Every row comes from one small tree of marks. Brackets hold a mark, then the marks that hang from it, in the order of their numbers. Every link used is in the known rows. Which tree was each row made from?
Known rows
{K_953 {K_919 {K_835 K_256 K_435}}}: 35 7 1 6 21 -32 3 -30 -1 25 -26 6 -51 -9 55 25 -13 23 57 19 -26 13 -54
 23 34 2 3 -33 -26 -11 7 -12 34 -5 40 -26 7 29 4 1 -2 42 4 21 -12 -15
{K_256 K_559 K_835}: 7 -26 -34 -20 5 -33 2 2 2 -2 21 -31 -18 27 4 29 0 -2 21 5 -35 -4 8 13 -3
 2 12 5 -5 1 2 14 50 -15 7 10 27 2 -7 -35 -8 4 -11 40 40 -50
{K_835 {K_919 K_256 K_953}}: 2 -19 21 37 10 14 -12 13 -6 -9 6 20 -7 -12 19 1 -16 -2 67 -5 -28 18 -15
 -34 19 41 -14 -25 -45 -17 28 -16 41 -3 14 -27 -23 -10 25 32 -25 44 2 24
 22 -28
{K_835 {K_435 {K_559 {K_919 K_256 K_953}}}}: 36 -8 10 -3 15 -1 -33 -34 3 -2 10 52 -22 3 17 -10 -23 -4 32 48 13 -18
 -17 -4 33 21 14 -15 -15 -4 25 2 7 23 0 -44 -20 32 29 25 -32 35 2 -4 9
 -3
{K_559 {K_835 K_435} {K_919 K_256}}: 12 -9 -27 -34 -22 4 -5 9 22 -3 -39 48 1 12 45 31 -9 -29 42 7 18 1 34 -10
 -22 22 12 -15 -18 -2 33 -9 -2 -2 20 -38 -49 42 -20 -12 11 25 11 16 31 7
{K_559 {K_835 K_256}}: 9 -20 -31 -12 -8 -28 -33 8 5 14 21 13 -25 19 36 -3 18 19 9 -20 -21 18 -8
 25 -30 24 2 -17 -20 -7 10 -15 34 7 36 -27 -38 31 -11 -5 8 14 -20 58 11
 -10
{K_919 K_953}: 30 -10 10 14 -7 -7 -50 -18 -19 6 16 2 10 -8 3 -27 9 -32 35 3 -18 15 -28
 -31 -8 21 -2 12 -23 7 20 -2 48 20 22 -19 -49 5 11 17 -38 34 -28 35 25
 -52
{K_953 {K_835 K_435}}: 33 4 -26 -23 41 -60 -35 -5 -16 28 10 9 -19 -12 -5 -30 -25 29 57 8 -29
 -17 -39 10 12 0 -25 -14 1 7 4 -5 24 23 14 6 5 12 -18 -10 14 14 -12 2
 -13 6
{K_953 K_835 K_919}: 27 19 -20 6 28 -78 25 12 -14 11 -39 -20 -3 -9 -7 0 -16 37 72 22 -31 -9
 -42 11 28 11 -2 -19 -46 5 -6 -18 53 0 29 11 41 16 -25 1 33 24 -17 6 -8
 -35
{K_256 K_559 {K_835 K_435 {K_919 K_953}}}: 15 -1 -22 -2 0 -16 7 -17 32 -6 2 7 -24 -2 35 59 -19 -1 42 14 -37 16 -16
 11 33 -25 16 -40 -28 -26 22 -8 31 -2 5 -8 26 -13 21 -44 -1 21 6 6 47
 -36
{K_256 {K_559 {K_919 K_953}} K_835}: 24 -3 -28 -10 -23 -28 19 -5 32 -11 -7 -16 21 20 10 46 10 -42 35 20 -30
 -2 15 -7 -2 1 36 1 -22 -4 22 6 35 -17 14 -15 8 8 -20 -47 11 29 -18 29
 49 -55
{K_435 K_559}: 23 -22 -2 -2 34 -26 -31 -3 -42 9 52 2 -29 21 -32 -42 -13 28 2 31 -1 -20
 -25 21 29 47 25 -1 -15 12 -8 -1 48 25 -5 -18 16 28 32 51 -32 13 -30 29
 9 -45
{K_256 {K_435 {K_559 K_919}} K_835}: 17 15 -51 -56 29 -51 25 30 -14 53 30 32 -2 15 -24 5 2 22 21 34 -12 -20
 42 74 20 22 2 13 -3 20 21 -24 18 22 -18 37 31 51 -6 -22 25 18 -14 42 5
 -5
{K_835 {K_919 {K_256 K_435 K_559} K_953}}: -8 -27 19 18 22 2 0 18 10 -13 4 21 -8 -25 34 18 6 -2 47 4 -21 16 6 -19
 34 24 -8 -23 -44 -23 40 -25 32 -9 9 -20 -15 -15 42 14 -21 37 13 22 32
 -37
{K_559 K_835 K_919}: 25 4 -40 -29 -26 -29 -6 8 9 18 -24 8 22 12 3 9 -1 -27 30 -3 6 11 28 0
 -24 26 52 -11 -12 14 4 -24 25 11 16 -21 -34 27 -29 -6 29 25 -15 35 31
 -35
{K_559 K_919}: 37 -5 -11 -3 1 -37 -14 -24 6 12 -4 0 18 -3 -14 -27 -24 -19 52 15 -5 -10
 12 -25 6 35 45 4 2 17 -14 -1 36 6 11 -22 -21 0 -23 32 5 47 -10 32 6 -32
{K_835 K_256 {K_435 K_559}}: 32 -19 7 9 31 -24 -48 -50 19 5 50 58 -65 12 47 -26 -16 54 19 29 -14 -16
 -49 31 34 19 0 -40 -15 -24 16 0 6 17 20 -61 -10 33 23 30 -20 39 3 15
 -23 33
{K_256 {K_835 K_435 K_919}}: 24 8 -42 -9 17 -25 -4 -10 0 35 15 25 -34 6 7 18 -51 33 60 1 -33 14 -10
 30 25 -1 -12 -39 -11 0 0 -10 32 15 -5 20 21 1 -10 -20 15 21 9 17 8 3
{K_953 {K_919 K_256 K_835}}: 8 -15 10 -3 24 0 19 15 -33 7 -33 -8 -36 5 38 30 -3 2 62 14 -19 3 -24 -3
 15 33 -20 -2 -30 1 19 0 47 -21 29 -11 2 36 2 9 -19 31 5 30 6 -34
{K_256 {K_435 K_559}}: 12 -16 -15 -38 55 -46 -18 11 -34 39 48 22 -22 -11 -18 -42 3 30 -5 28 1
 -16 14 51 36 27 6 16 2 20 2 -25 34 32 -15 19 4 28 40 33 -16 14 -9 39 -2
 -26
{K_435 {K_256 K_559}}: 20 -59 18 -5 38 -20 -45 -5 -8 1 20 6 -34 26 14 -40 -6 12 13 6 5 -12 -13
 -39 28 15 3 16 15 -9 -10 20 19 0 6 -3 13 10 9 24 -15 9 -3 51 16 -59
{K_256 K_559}: 9 -48 2 1 24 -36 -28 -25 -1 -16 22 -37 -21 -3 8 -11 1 -9 8 9 -16 -3 -8
 -18 13 8 31 5 -3 -3 -12 11 59 -6 16 -18 0 -21 27 19 -34 16 -7 32 33 -68
{K_256 {K_559 {K_835 K_435} K_919}}: 16 -20 -23 -23 -9 -32 -10 -27 35 -18 -20 -5 -5 -1 33 32 6 -31 7 15 7 6
 14 -9 7 -9 61 -19 -10 -10 5 -7 24 -4 18 -40 -15 0 16 -17 4 13 1 13 48
 -51

Which tree is each row?
18 -7 -3 -46 21 -43 0 -6 20 28 -4 2 11 -31 33 23 38 -43 10 26 -12 -1 22
 9 26 -10 43 14 3 -2 31 -31 21 4 11 -15 -19 9 32 -26 2 38 5 29 28 -61 | {K_256 K_435 {K_559 {K_919 K_835 K_953}}}
27 -24 -6 -21 36 -7 -22 32 -38 25 49 37 -42 70 -20 -34 -13 45 10 31 6
 -26 -14 21 42 41 -11 9 -1 0 6 12 6 14 -15 12 49 72 -1 16 4 -3 -27 49 8
 -31 | {K_435 {K_256 K_835} K_559}
12 -15 22 -1 7 16 -26 27 -19 -17 -1 42 1 4 30 0 24 -18 54 20 -19 -17 -30
 -29 -6 30 -58 6 -43 -14 72 7 11 3 24 -34 -38 49 5 -8 -29 26 -14 5 20 0 | {K_919 K_256 {K_953 {K_835 {K_435 K_559}}}}
27 17 -30 -4 5 -12 -9 -10 5 26 8 31 -21 2 14 27 -37 11 63 4 -32 18 -16
 21 18 -3 -12 -36 -25 -6 19 -15 27 19 4 9 7 4 -5 -29 6 28 0 14 20 -1 | {K_256 {K_835 K_435 {K_919 K_953}}}
25 -33 10 -12 1 -12 -31 2 13 0 -8 19 -9 29 26 -12 13 -17 12 6 18 1 2 -41
 16 9 24 6 -4 -15 15 4 1 -1 13 -21 -7 26 0 -1 8 12 -9 43 35 -63 | {K_435 {K_256 {K_559 K_835 {K_919 K_953}}}}
35 10 3 3 26 -28 7 -23 -7 24 -16 10 -56 -1 49 24 -11 28 47 29 -21 6 -57
 33 46 9 13 -39 -35 -10 10 -17 29 0 34 -32 17 41 14 9 -2 39 -1 15 -13
 -17 | {K_953 {K_919 {K_835 K_256 {K_435 K_559}}}}
13 -34 10 -42 37 28 -37 16 -43 28 17 29 -59 7 57 19 -1 -13 55 -4 -24 -5
 -21 0 -8 27 -54 9 14 -1 42 14 9 -7 22 -26 -35 51 8 -11 -43 21 16 29 -1
 14 | {K_919 K_256 {K_835 K_435}}
5 -31 8 43 22 -36 -6 -25 48 -16 31 4 -48 -7 49 1 -12 50 42 -8 -50 11 -32
 -1 42 21 32 -63 -37 -40 -1 -23 40 -21 33 -54 14 -30 20 27 9 52 6 32 0
 -20 | {K_835 {K_256 K_559} K_919}
27 -25 6 12 10 -35 -30 -71 66 -17 13 38 -45 -5 72 1 -8 15 33 23 -21 -10
 -26 -7 24 -5 28 -38 -9 -38 10 2 7 -9 33 -72 -20 -1 8 4 -4 52 15 15 -6
 15 | {K_835 {K_256 {K_559 K_919}} K_435}
23 -14 14 6 1 3 -8 11 -12 -12 18 22 7 23 -12 -15 6 -15 26 46 5 -25 0 -11
 23 59 29 4 -35 2 34 -1 22 10 5 -48 -8 46 14 42 -24 37 -26 16 22 -34 | {K_435 {K_559 {K_919 K_256 K_953}}}
4 -7 -31 2 -3 -23 -17 15 18 12 14 17 -30 8 40 11 -1 36 27 -27 -23 33 -10
 31 -3 20 18 -51 -35 -18 9 -39 33 6 31 -29 -20 14 -2 3 23 23 -9 47 13 -7 | {K_559 {K_835 K_256 K_919}}
-21 -39 11 -22 -4 17 -11 36 1 -25 -6 27 9 -9 60 34 63 -45 9 7 -7 10 26
 -17 -22 17 -31 27 -37 -18 75 -3 22 -12 22 -26 -61 35 39 -24 -43 16 2 41
 55 -39 | {K_919 {K_256 K_435 {K_559 K_835}} K_953}
44 -3 18 -5 -6 5 -50 -6 -16 43 33 5 -28 1 57 8 41 -30 45 -11 -52 22 -61
 -3 -14 21 -13 -6 -17 -10 51 -16 23 5 49 -51 -54 47 -3 -26 -19 51 -28 51
 4 -21 | {K_919 {K_835 K_256} K_953}
51 6 18 -11 -5 11 -61 -30 -5 41 21 36 -43 -5 76 17 29 -27 48 -2 -42 20
 -71 5 -2 2 -18 -20 -12 -20 56 -14 5 15 45 -58 -63 46 11 -35 -24 49 -9
 31 -1 2 | {K_919 {K_835 K_256 K_435} K_953}
26 -6 -16 -6 20 -72 -11 5 27 2 15 -7 -6 5 15 -17 12 33 51 5 -53 -22 -35
 1 6 18 5 -17 -17 -14 12 -9 27 -12 40 -29 12 14 -37 -15 40 33 -24 24 -12
 -6 | {K_953 {K_835 {K_256 {K_559 K_919}}}}
27 19 -29 -3 9 -6 -2 -4 1 24 20 39 -27 11 4 25 -33 20 49 16 -24 13 -23
 36 36 5 -4 -43 -32 -7 24 -19 22 23 -4 2 21 19 8 -22 4 22 -6 6 22 -6 | {K_256 {K_835 {K_435 K_559} {K_919 K_953}}}
12 0 -32 -50 31 -47 -4 21 -15 40 21 34 -2 -3 -9 -20 13 11 -8 31 10 -9 35
 57 24 26 27 8 -3 16 14 -41 18 35 -9 8 -3 40 27 13 14 16 -8 37 12 -24 | {K_256 {K_435 {K_559 K_835 K_919}}}
-18 -32 -18 -41 36 -2 10 54 -32 15 30 38 -20 23 7 5 13 24 30 19 -17 -25
 37 35 -6 47 -56 29 -9 7 42 6 22 -6 -6 20 0 58 3 -1 -19 11 0 48 9 11 | {K_919 {K_256 {K_435 K_559} K_835}}
2 -49 18 -42 37 24 -28 11 -24 8 11 10 -63 8 73 40 14 -23 40 6 -26 -8 -20
 -8 0 13 -33 6 10 -15 46 17 11 -20 23 -40 -25 39 24 -20 -47 15 23 24 18
 -11 | {K_919 {K_256 K_559} {K_835 K_435}}
-5 -15 17 17 25 7 -2 26 -6 2 13 38 -12 -18 21 4 -5 7 50 13 -16 8 -1 -4
 36 38 -12 -24 -47 -12 41 -30 28 6 2 -15 -12 6 42 29 -20 39 4 26 20 -25 | {K_835 {K_919 {K_256 {K_435 K_559}} K_953}}
-2 -35 3 -61 50 12 -16 53 -55 50 24 19 -40 0 42 10 26 -8 42 -6 -29 -10 8
 18 -11 38 -57 31 19 9 45 -5 17 -5 14 5 -34 57 8 -11 -27 22 13 56 -6 2 | {K_919 {K_256 K_435} K_835}
34 3 -30 -36 -14 -19 -23 -11 23 22 -33 52 -1 15 30 6 -16 -18 28 5 27 9
 19 -8 1 4 39 -22 1 -1 10 -17 -11 21 13 -25 -30 41 -21 -15 31 19 2 22 22
 -13 | {K_559 {K_835 {K_435 K_256}} K_919}
-7 -21 -28 -9 4 -1 -9 38 -12 9 0 14 -18 7 19 19 -8 13 29 -24 -11 27 10
 11 -12 28 0 -27 -28 -3 16 -27 37 6 15 -10 -19 17 11 3 2 6 1 39 29 -23 | {K_559 {K_835 {K_919 K_256}}}
25 -6 -37 -29 -5 -34 13 -28 39 -4 -9 5 -9 12 21 46 -17 -21 36 29 -21 -12
 15 5 11 -17 39 -14 -5 -8 11 13 20 -13 5 -11 19 3 -11 -45 12 22 6 10 35
 -26 | {K_256 {K_559 K_919} {K_835 K_435}}
51 1 -9 -34 16 -17 -28 -20 0 46 -8 24 -14 6 20 -5 -21 -26 59 11 -5 -7 -8
 -16 19 16 32 -8 20 8 4 -10 1 10 13 -28 -17 30 -20 -1 15 44 4 22 -6 -15 | {K_559 {K_919 {K_835 {K_435 K_256}}}}
30 17 -24 -6 46 -57 -19 1 -2 30 6 16 -24 -21 -1 -17 -43 45 75 5 -34 -4
 -43 14 38 -1 -7 -46 -12 -5 1 -28 25 21 10 2 25 -7 -8 -5 31 23 0 -6 -15
 2 | {K_953 {K_835 K_435 K_919}}
19 -22 3 -3 16 -10 -5 10 -18 -8 26 19 -4 30 -19 -21 -9 4 25 42 6 -32 5 2
 25 63 31 1 -21 9 12 2 26 5 -2 -37 5 42 10 53 -21 29 -18 21 9 -26 | {K_435 {K_559 {K_919 K_256}}}
22 2 -15 6 39 -64 -12 -11 40 5 12 20 -40 -17 40 -1 -19 60 62 3 -50 -8
 -56 16 40 -9 -5 -64 -27 -33 15 -27 13 0 30 -31 28 -6 -6 -14 40 34 2 -2
 -16 16 | {K_953 {K_835 {K_256 K_559} K_435 K_919}}
4 -8 7 -19 38 -11 32 25 -33 20 -25 9 -38 -3 37 29 12 12 44 31 -12 -5 -11
 24 31 34 -20 0 -31 3 28 -14 36 -10 19 -2 16 53 21 12 -15 27 5 29 3 -27 | {K_953 {K_919 {K_256 {K_435 K_559}} K_835}}
7 -17 25 -43 22 35 -19 55 -50 33 24 37 -21 2 50 23 58 -39 30 15 -25 -4
 -10 10 -6 40 -53 27 -19 -3 89 -18 5 6 19 -28 -47 81 35 -22 -44 27 -10
 45 18 -15 | {K_919 {K_256 {K_435 K_559}} K_835 K_953}
20 -13 -8 -10 13 -10 5 21 -17 -2 24 20 -7 34 -20 -13 -8 10 32 42 -1 -34
 12 10 19 60 22 2 -21 7 16 3 22 -1 -2 -30 16 49 -1 33 -11 28 -22 23 12
 -20 | {K_435 {K_559 {K_919 {K_256 K_835}}}}
49 21 -2 5 -19 -35 -20 -25 31 9 -17 26 28 -10 19 -11 -1 -25 71 20 -21 -9
 -16 -31 4 17 24 -14 -26 -3 29 -15 15 7 31 -47 -35 17 -34 -4 21 60 -17 8
 3 -8 | {K_559 {K_919 {K_953 {K_835 K_256 K_435}}}}
-5 -16 -46 -59 34 -58 17 16 4 26 24 -4 -11 -5 13 26 21 9 6 15 -30 -6 39
 50 9 -14 -3 19 5 5 15 -10 36 -3 -7 41 27 7 10 -49 10 3 4 48 28 -39 | {K_256 K_435 K_559 K_835}
-13 -47 6 -61 49 5 -5 45 -36 24 21 2 -44 -2 55 31 40 -17 24 2 -30 -12 11
 16 -3 24 -38 28 15 -5 49 0 19 -22 15 -9 -20 42 25 -22 -31 13 15 49 12
 -24 | {K_919 {K_256 K_435 K_559} K_835}
29 -15 5 12 48 -12 -41 -32 9 23 7 60 -59 -13 27 -24 -66 47 58 5 5 10 -32
 -14 71 -2 -2 -51 -3 -19 -9 -17 1 22 -7 -10 15 -13 29 30 2 31 28 5 -3 -6 | {K_835 {K_435 K_256} K_919}
32 -12 -3 -23 10 -9 -19 29 -12 15 11 47 -18 60 -8 -27 -1 19 -3 30 36 -17
 5 6 39 43 37 -4 -10 -2 11 -14 -13 19 -5 -25 21 73 1 26 23 6 -27 37 19
 -43 | {K_435 K_256 {K_559 K_835 K_919}}
6 -15 -8 20 39 -48 -10 -8 32 28 37 36 -41 -27 40 -22 -13 68 48 -7 -41 11
 -14 34 43 25 0 -52 -25 -24 7 -48 28 3 21 -17 -2 -13 11 29 24 58 11 44
 -26 14 | {K_835 {K_256 K_435} K_919}
-12 -47 22 5 -23 32 -20 25 -4 -43 -8 9 5 8 52 32 49 -52 16 2 -9 10 3 -46
 -30 26 -24 17 -45 -20 65 13 33 -20 30 -45 -61 28 25 -11 -51 17 -11 35
 64 -50 | {K_919 {K_256 {K_559 K_835}} K_953}
10 -31 38 -25 6 51 -36 8 -14 -2 -3 22 -34 -3 85 57 42 -63 43 8 -24 8 -35
 -29 -8 7 -38 8 -16 -28 83 12 5 -13 34 -59 -57 47 36 -41 -59 27 8 14 42
 -23 | {K_919 {K_256 K_559} {K_835 K_435} K_953}
35 -15 9 -14 -3 -17 -19 -30 23 -2 -8 -14 -1 -8 34 26 12 -51 29 17 -16 2
 -14 -30 15 -7 55 -7 -8 -12 22 -1 25 -6 23 -48 -19 4 19 -14 -16 40 -3 12
 38 -62 | {K_256 {K_559 {K_919 {K_835 K_435} K_953}}}
6 -22 27 26 20 20 -22 -23 26 -25 -12 46 -33 -26 57 28 -25 -5 59 11 -11
 16 -24 -32 44 0 -12 -48 -42 -35 43 -11 14 -5 9 -46 -19 -17 49 12 -34 41
 30 -13 29 -13 | {K_835 K_435 {K_919 {K_256 K_559} K_953}}
44 -1 2 -14 3 1 -7 24 -10 18 16 50 -4 64 -15 -16 -4 8 24 41 13 -25 -3 -1
 42 43 14 2 -14 -4 28 3 -12 11 -7 -13 32 75 -15 7 18 23 -32 34 18 -33 | {K_435 {K_256 K_835} {K_559 {K_919 K_953}}}
